Known rows, with every step that occurs
nefa, vena, vufuded, femik: .09 .07 .30 .15 -.03 .03 -.07 -.10 .04 .18 .03 .27 -.42 -.23 .11 .08 .11 -.08 .26 .25 .41 .33 .26 -.26 .49 -.24
genom, tovag, dolu, burip: .00 -.21 .04 -.03 .11 .14 -.29 .15 -.01 -.24 .08 .23 .15 -.01 .05 .23 .10 -.04 .26 -.08 -.17 .08 -.30 .31 -.39 .68
vena, vufuded, femik: .03 -.04 .35 -.02 -.23 .07 .05 -.16 .15 -.08 .02 .23 -.31 -.32 .13 -.08 .02 -.17 .16 .22 .37 .10 .02 -.04 .30 -.39
dolu, burip: -.01 -.10 .22 -.01 .08 -.04 -.27 -.02 -.03 -.14 -.13 -.11 .19 .01 -.10 -.06 .00 .00 -.04 .10 -.06 .11 -.04 -.01 -.31 .21
tovag, dolu: -.02 -.22 .04 .12 .08 -.15 -.02 .04 -.05 -.23 .05 .12 .05 -.11 .05 .03 -.12 .11 .05 .04 -.15 .20 -.09 .16 -.23 .28
varuk, burip: .08 .15 -.02 -.05 -.08 .00 .02 -.11 -.01 -.28 -.20 .03 .12 -.13 .00 -.03 .04 .16 .19 .01 -.13 .22 -.30 .12 -.09 .29
genom, tovag, dolu, burip, femik, tata: -.16 -.48 .08 -.03 -.11 .45 -.18 .19 -.33 -.14 .41 .08 .19 -.20 .35 .39 .39 -.34 .20 -.07 -.40 -.24 -.58 .62 -.51 .73
nefa, vena, vufuded, femik, burip, dolu: .13 .58 -.04 -.13 -.15 -.02 .16 -.16 .22 .53 -.01 .13 -.43 .01 -.06 -.10 -.18 -.01 .20 .07 .57 .06 .45 -.45 .53 -.19
nefa, vena, vufuded, femik, tata: .14 -.22 .40 .07 -.10 .08 -.16 -.07 -.05 .23 .34 .22 -.32 -.31 .32 .07 .38 -.09 .30 .30 .27 .20 .12 -.26 .37 -.03
varuk, dolu, burip, femik, vufuded: -.11 -.04 -.20 -.15 .28 .08 .02 .24 -.14 .06 -.09 -.10 .37 .08 -.06 .15 .10 -.09 -.37 .09 -.18 -.19 .03 -.01 -.12 -.24
viga, tovag, dolu, burip, varuk: .24 .27 -.09 .04 .01 -.07 -.08 .03 .30 -.11 -.11 .15 -.01 .27 .01 .17 -.10 .12 .16 .02 -.18 .04 -.31 .17 -.50 .78
dolu, burip, varuk: .16 .24 .11 -.01 .03 -.17 -.16 -.12 .27 -.11 -.29 -.14 .01 .02 -.03 -.19 -.09 .00 -.07 .16 -.09 .05 -.13 -.17 -.45 .30
vena, nefa: .01 -.20 .04 .15 -.03 -.45 -.26 -.11 -.24 -.20 -.05 .11 -.02 -.12 .33 -.06 -.09 -.10 -.21 .07 .02 .25 -.13 -.01 -.20 -.04
vufuded, femik, tata: -.01 -.22 .17 -.02 -.16 .07 .06 .00 -.11 -.13 .19 -.18 .01 -.28 .30 -.18 .28 .04 .16 .17 -.05 -.01 -.24 .07 .04 -.02
tovag, genom: -.03 -.44 .18 .21 -.04 .00 -.14 -.09 -.39 -.25 -.11 -.16 .13 .00 -.15 -.01 -.04 -.03 .01 -.15 .01 .18 -.15 .12 .29 -.01
varuk, burip, dolu, tovag: .14 .18 -.20 -.08 -.08 -.12 .17 .03 .19 .14 -.13 -.22 -.10 -.03 -.01 -.16 -.03 .33 -.06 -.06 -.09 -.22 .02 -.25 .09 .09
dolu, tovag: -.06 -.38 .12 .18 .07 -.11 .04 .15 -.09 .01 -.03 -.29 -.01 -.12 -.06 -.12 -.13 .17 -.15 -.03 -.02 .02 .23 -.10 .02 -.30
genom, tovag, dolu: .04 -.25 -.01 .04 .08 .05 -.02 .18 -.07 -.30 .09 .26 .02 -.11 .13 .18 -.02 .03 .26 -.16 -.18 .19 -.29 .34 -.20 .52
vena, vufuded, femik, burip, dolu: .05 .47 .01 -.28 -.36 .03 .29 -.23 .32 .27 -.03 .10 -.31 -.07 -.03 -.27 -.27 -.09 .10 .06 .53 -.17 .19 -.23 .35 -.35
vena, vufuded, femik, burip, dolu, tovag, genom: -.06 -.04 -.01 -.05 -.37 .18 .25 -.20 -.01 .42 .07 -.21 -.32 .03 -.27 -.22 -.21 -.10 .03 -.13 .64 -.41 .33 -.23 .89 -.75
femik, burip: -.08 .10 -.04 -.08 -.05 -.05 .13 -.08 -.11 -.06 -.15 -.16 .18 .02 -.21 -.17 -.33 .09 .05 -.12 .09 .20 .09 .06 -.08 -.04
viga, tovag, dolu: .07 -.14 -.06 .10 .00 -.02 .06 .16 -.06 -.20 .03 .22 .03 .15 .07 .26 -.12 .18 .22 -.13 -.17 .22 -.21 .35 -.16 .53
varuk, burip, dolu, tovag, genom: .10 -.11 -.16 .08 -.14 .02 .06 -.06 -.12 .09 -.12 -.32 -.01 .08 -.17 -.09 .03 .22 -.05 -.22 -.02 -.26 -.09 -.14 .49 .02
burip, varuk, dolu: .16 .23 -.18 -.06 -.05 -.44 .18 .02 .30 -.05 -.28 -.08 .00 -.13 -.02 -.38 -.25 .07 -.20 .12 .00 .04 -.01 -.39 -.31 .02
nefa, vena, vufuded, femik, burip: .02 .32 .12 -.02 -.09 .10 .07 -.18 .01 .29 .02 .18 -.31 -.08 -.12 .01 -.10 -.08 .34 .13 .59 .28 .40 -.20 .50 -.33
tovag, dolu, burip, femik, vufuded, vena, nefa: -.15 -.16 -.01 .09 .29 .07 -.37 -.04 -.14 -.06 .40 .41 .09 .23 .17 .40 .40 -.23 -.16 .04 -.22 -.05 .04 .24 -.14 -.06

Rows
-.07 -.09 -.02 -.11 .04 -.21 -.19 .09 .06 -.04 -.15 -.09 .27 -.03 -.14 -.20 -.06 .00 -.16 .17 .03 -.01 .04 -.30 -.36 .09 -> varuk, dolu, burip
-.07 -.18 .22 .15 -.05 -.27 -.33 -.20 -.02 -.14 .18 .26 -.11 -.01 .18 -.12 .13 -.09 .01 .01 .05 .27 .11 -.16 -.04 -.13 -> vufuded, vena, nefa
-.22 -.10 .18 .09 -.08 .24 -.10 .00 -.24 -.09 -.11 -.21 .13 -.11 .01 .14 .04 -.29 -.12 .04 -.17 -.06 -.18 .27 -.33 .04 -> dolu, burip, femik
-.19 -.20 .01 .05 -.02 .41 -.12 .14 -.23 -.19 .12 .13 .09 -.11 .12 .40 .11 -.31 .15 -.13 -.27 -.11 -.43 .63 -.43 .50 -> genom, tovag, dolu, burip, femik
-.12 -.09 .10 .05 .24 .09 -.38 -.07 -.17 .00 .21 .21 .11 .23 .15 .28 .40 -.25 -.23 .01 -.14 .00 .08 .10 -.01 -.30 -> dolu, burip, femik, vufuded, vena, nefa
-.04 .58 -.25 -.22 -.21 .00 .37 -.10 .15 .15 -.15 -.25 -.12 .05 -.07 -.35 -.27 .12 .04 -.05 .24 -.14 .10 -.11 .20 -.18 -> vufuded, femik, burip, dolu
.13 .18 .00 .03 .08 -.20 -.15 -.09 .29 -.15 -.12 .05 .01 .02 -.01 -.07 -.09 .03 -.02 .18 -.16 .01 -.19 -.02 -.57 .54 -> tovag, dolu, burip, varuk
-.17 -.06 -.14 -.08 .21 -.06 -.27 .03 -.09 .10 .24 .23 .21 .21 .08 .13 .34 -.25 -.36 .07 -.05 -.13 .17 -.17 -.06 -.41 -> varuk, dolu, burip, femik, vufuded, vena, nefa
.01 -.40 .01 .21 -.06 -.10 .01 .05 -.19 .19 -.04 -.42 -.06 .09 -.16 -.16 -.13 .12 -.24 -.22 .02 -.26 .18 -.25 .46 -.21 -> burip, dolu, tovag, genom
.05 -.12 -.03 .05 .01 -.23 .13 .14 .13 .24 -.06 -.34 -.14 -.02 .01 -.24 -.21 .23 -.27 -.06 -.04 -.21 .29 -.36 .05 -.16 -> burip, dolu, tovag
.00 -.04 -.18 .01 .29 .33 .01 .29 -.20 -.06 .07 .17 .23 .37 .04 .67 .17 .01 -.02 -.11 -.36 -.09 -.25 .59 -.13 .36 -> viga, tovag, dolu, burip, femik, vufuded
.19 .16 -.06 -.05 .09 .00 -.18 .03 .26 -.21 -.08 .21 .00 .01 .07 .09 .00 -.04 .19 -.01 -.18 .01 -.38 .18 -.54 .78 -> genom, tovag, dolu, burip, varuk
-.01 .22 .00 -.07 .14 .44 .15 -.07 .02 -.11 .10 .17 .12 .11 -.08 .27 .43 .09 .18 -.11 -.32 .08 -.07 .26 .30 -.14 -> varuk, burip, femik, vufuded, vena
.07 .47 -.37 -.22 -.10 -.36 .33 -.07 .25 .08 -.30 -.17 .12 .01 -.23 -.45 -.46 .08 -.14 .01 .15 .00 .11 -.33 -.27 -.07 -> femik, burip, varuk, dolu
-.10 -.07 .17 .05 .23 .30 .11 .05 -.05 -.04 .17 .06 .06 .11 -.07 .19 .27 -.01 -.05 -.12 -.27 .09 .19 .15 .27 -.38 -> burip, femik, vufuded, vena
.00 .16 -.12 -.02 .09 .12 -.08 -.18 -.15 -.13 .15 .34 .04 .09 .24 .32 .44 -.08 -.01 -.07 -.22 .08 -.18 .24 .20 -.21 -> varuk, burip, femik, vufuded, vena, nefa
-.11 -.66 .15 .32 .00 .02 -.07 .04 -.40 -.04 -.03 -.38 .07 -.01 -.23 -.06 -.05 .05 -.10 -.18 .04 -.02 .11 .01 .43 -.36 -> dolu, tovag, genom
-.02 -.09 -.03 .05 .26 .13 .19 .16 -.27 -.10 -.07 -.09 .16 .00 .10 .27 .06 -.02 -.24 -.06 -.29 .05 -.05 .28 .10 -.30 -> burip, femik, vufuded
.04 -.08 -.01 .04 .05 .06 -.21 .15 -.01 -.15 .03 .20 .14 .26 -.03 .30 -.02 .10 .22 -.06 -.16 .09 -.24 .31 -.37 .70 -> viga, tovag, dolu, burip
-.10 .35 -.30 -.12 -.14 .01 .45 .05 .14 .35 -.06 -.49 -.17 .03 -.15 -.41 -.28 .22 -.08 -.08 .29 -.36 .36 -.23 .32 -.54 -> vufuded, femik, burip, dolu, tovag
.08 .60 -.18 -.31 -.36 -.16 .40 -.24 .48 .18 -.15 .13 -.24 -.19 -.12 -.45 -.32 -.14 .06 .21 .60 -.12 .14 -.40 .16 -.51 -> vena, vufuded, femik, burip, varuk, dolu
-.14 -.09 .10 .01 .34 .39 -.13 .05 .03 -.03 .31 .23 .18 .25 -.13 .34 .38 -.05 .03 .02 -.33 -.04 .12 .25 -.06 .01 -> tovag, dolu, burip, femik, vufuded, vena
.10 -.01 -.21 .04 .00 -.42 .25 .15 .28 .15 -.18 -.31 -.07 -.15 -.09 -.41 -.26 .17 -.32 .08 .05 -.16 .24 -.51 -.15 -.32 -> burip, varuk, dolu, tovag
-.02 .14 -.23 -.09 -.04 -.18 .28 .08 .08 .37 -.09 -.43 -.01 .12 -.23 -.30 -.41 .24 -.20 -.20 .12 -.23 .41 -.29 .09 -.25 -> femik, burip, dolu, tovag
